What can hang from each mark:
K_184: K_304 K_552
K_304: K_128 K_241
K_241: K_304 K_552
K_552: K_128 K_184 K_241
K_789: K_128 K_512
K_128: K_789

Every row comes from one small tree of marks. The marks that hang from a mark follow it in brackets, in the order of their numbers. Every link used is in the known rows. Which tree was each row made from?
(in the rows, 128 means zero)
Known rows:
K_304{K_128{K_789} K_241{K_552}}: [146  81  94 155 103 133  73 112 130 151 168 131 154 140  66 108 122 112
 107  83]
K_789{K_128 K_512}: [108  92 182 147 142  65 153  89 147 132 124 132 196  95 122 153 127 126
  96 158]
K_789{K_512}: [135 108 161 128 134  94 144 108 119 142 132 137 151 113 117 144 145 120
 108 150]
K_184{K_304 K_552{K_128{K_789} K_241}}: [ 99  93 120 109 126 103 108 131 135 153 177 172 120  77 118 148 122  75
 127 160]
K_304{K_128{K_789} K_241}: [126  90  87 151  91 124  63 107 163 130 178 134 168 123  83 108  91 134
 108  87]
K_552{K_128{K_789{K_512}} K_184{K_304{K_241}}}: [104  85 149  96 134  80 103 123 175 176 157 144 168  81  68 148 128 104
 100 210]
K_304{K_128 K_241}: [146 131 115 149 113 132  95 114 156 128 172 132 170 121  86 113 109 148
 110  85]
K_184{K_552}: [140 130 126 129 114 109 146 143 116 143 156 143 120 115 119 126 147  88
 140 108]
K_184{K_304}: [132 129 135 128  99 122 105 160 165 143 119 148 106  97 140 153 146 130
 105 150]
K_241{K_304 K_552{K_128{K_789{K_512}}}}: [ 95  63 135 140 154  94  95  99 128 191 127 114 118 115 108 125 152  73
  83 189]
K_552{K_128}: [ 79 134 116 118 163 136 135 105 138 119 123 100 153 118 122 121 114 126
 122 154]
K_241{K_304{K_128{K_789{K_512}}} K_552{K_184}}: [133  69 150 146 118  92  72 116 136 173 164 136 129 101  75 126 169  82
  56 181]
K_241{K_304 K_552{K_128{K_789} K_184}}: [ 99  82 125 119 162 115  97 121 133 183 137 113 111 125  94 114 154  72
  92 205]
K_128{K_789}: [103  84  99 134 108 116  89 118 135 131 133 130 131 127 122 125 109 110
 125 129]
K_304{K_241}: [161 128 128 130 125 126 133 133 135 160 153 143 138 141  99 117 114 136
 138 108]
K_241{K_304{K_128{K_789{K_512}}} K_552}: [126  62 131 168 107  96  62 107 136 168 150 132 123 108  98 125 157  86
  58 146]
K_241{K_304}: [127 119 134 139 127 114  99 136 157 158 137 138  95 117 140 122 133 119
  97 156]
K_241{K_304{K_128{K_789}} K_552{K_184}}: [131  83 123 144 113 116  60 128 142 160 160 130 113 112  86 114 159  89
  69 164]
K_304{K_241{K_552{K_128}}}: [142 121 129 126 162 137 147 115 109 174 138 115 144 154  86 112 133 110
 138 121]

Which tree is each row?
[131  90 119 135  84 104  73 139 145 130 198 183 125  64 108 146 128  93
 104 120] -> K_184{K_304{K_128{K_789}} K_552{K_241}}
[ 81  99 101 122 100  99  93 146 169 153 147 143 123  71 122 142 140  70
 116 152] -> K_184{K_304 K_552{K_128{K_789}}}
[135  98 146 108 116 122  76 134 142 121 185 176 139  77  91 150 119 127
  95 177] -> K_552{K_184{K_304{K_128{K_789}}} K_241}
[141  82 156 131 100 102  88 138 135 160 141 146 139  90  76 152 182  91
  73 174] -> K_241{K_552{K_184{K_304{K_128{K_789{K_512}}}}}}
[133  76 170 120 142  89  87 100 127 144 204 173 147  86  82 134 121 110
  78 199] -> K_552{K_184 K_241{K_304{K_128{K_789{K_512}}}}}
[138  95 129 128  98 125  79 150 142 149 139 137 121 100  86 140 169  98
  86 159] -> K_241{K_552{K_184{K_304{K_128{K_789}}}}}
[ 91  93 144  81 158 120 103 122 138 138 166 158 141  85  96 148 108 107
 120 219] -> K_552{K_128{K_789} K_184{K_304} K_241}
[154  75 130 152  77 101  64 131 161 176 156 157 144  94  75 147 152 109
  78 123] -> K_184{K_304{K_128{K_789{K_512}} K_241{K_552}}}
[132  69 145 143 117  76  92 102 117 156 214 182 131  78  99 131 130  73
  97 139] -> K_184{K_552{K_241{K_304{K_128{K_789{K_512}}}}}}
[130  83 120 143 113 101  81 117 125 146 211 176 114  93 109 119 117  80
 105 124] -> K_184{K_552{K_241{K_304{K_128{K_789}}}}}
[ 77  77 118 117 173 117  87  88 134 149 171 143 124 111 119 120  89 103
 112 187] -> K_552{K_128{K_789} K_241{K_304}}
[157 120 177 102 167 117 131 132 112 157 183 173 107 117 107 130 127 119
 116 196] -> K_552{K_184 K_241{K_304}}
[ 97 103 122  96 128 109  90 139 184 163 153 137 150  95  78 134 115 111
 113 191] -> K_552{K_128{K_789} K_184{K_304{K_241}}}
[173 130 137 127  86  97 124 174 161 186 173 176 108  96 108 138 152  95
 132 110] -> K_184{K_304{K_241} K_552}
[190 126 154 115 144 131 151 140  96 187 152 140 128 159  67 116 152 113
 138 130] -> K_304{K_241{K_552{K_184}}}
[138  82 149 110 159 102 141 104 107 191 154 128 166 136  46 120 142  90
 124 168] -> K_304{K_241{K_552{K_128{K_789{K_512}} K_184}}}
[ 92  75 162  82 191  97 137  78  96 135 175 147 179 100  75 140 108  99
 124 214] -> K_552{K_128{K_789{K_512}} K_184 K_241}
[ 70  87 142  95 159  90 123  92 136 138 146 116 178 100  81 133 122  95
 108 208] -> K_552{K_128{K_789{K_512}} K_184}
[138 113 129 165 122 133  77 126 138 155 143 123 105 120 115 117 160 107
  73 131] -> K_241{K_304{K_128} K_552}
[125  89 145 118 141 115  73 113 135 133 200 169 131 101  92 121 106 114
  93 182] -> K_552{K_184 K_241{K_304{K_128{K_789}}}}
[169 120 120 154 120 142 106 120 122 151 159 127 153 140  75 113 137 128
 110  79] -> K_304{K_128 K_241{K_552}}
[129  96  98 148  68 114  44 141 199 144 164 155 142  91  95 136 112 134
  88 112] -> K_184{K_304{K_128{K_789} K_241}}
[ 66 101 111  95 156 118 110 108 143 126 142 108 163 111  91 122 111 102
 122 189] -> K_552{K_128{K_789} K_184}
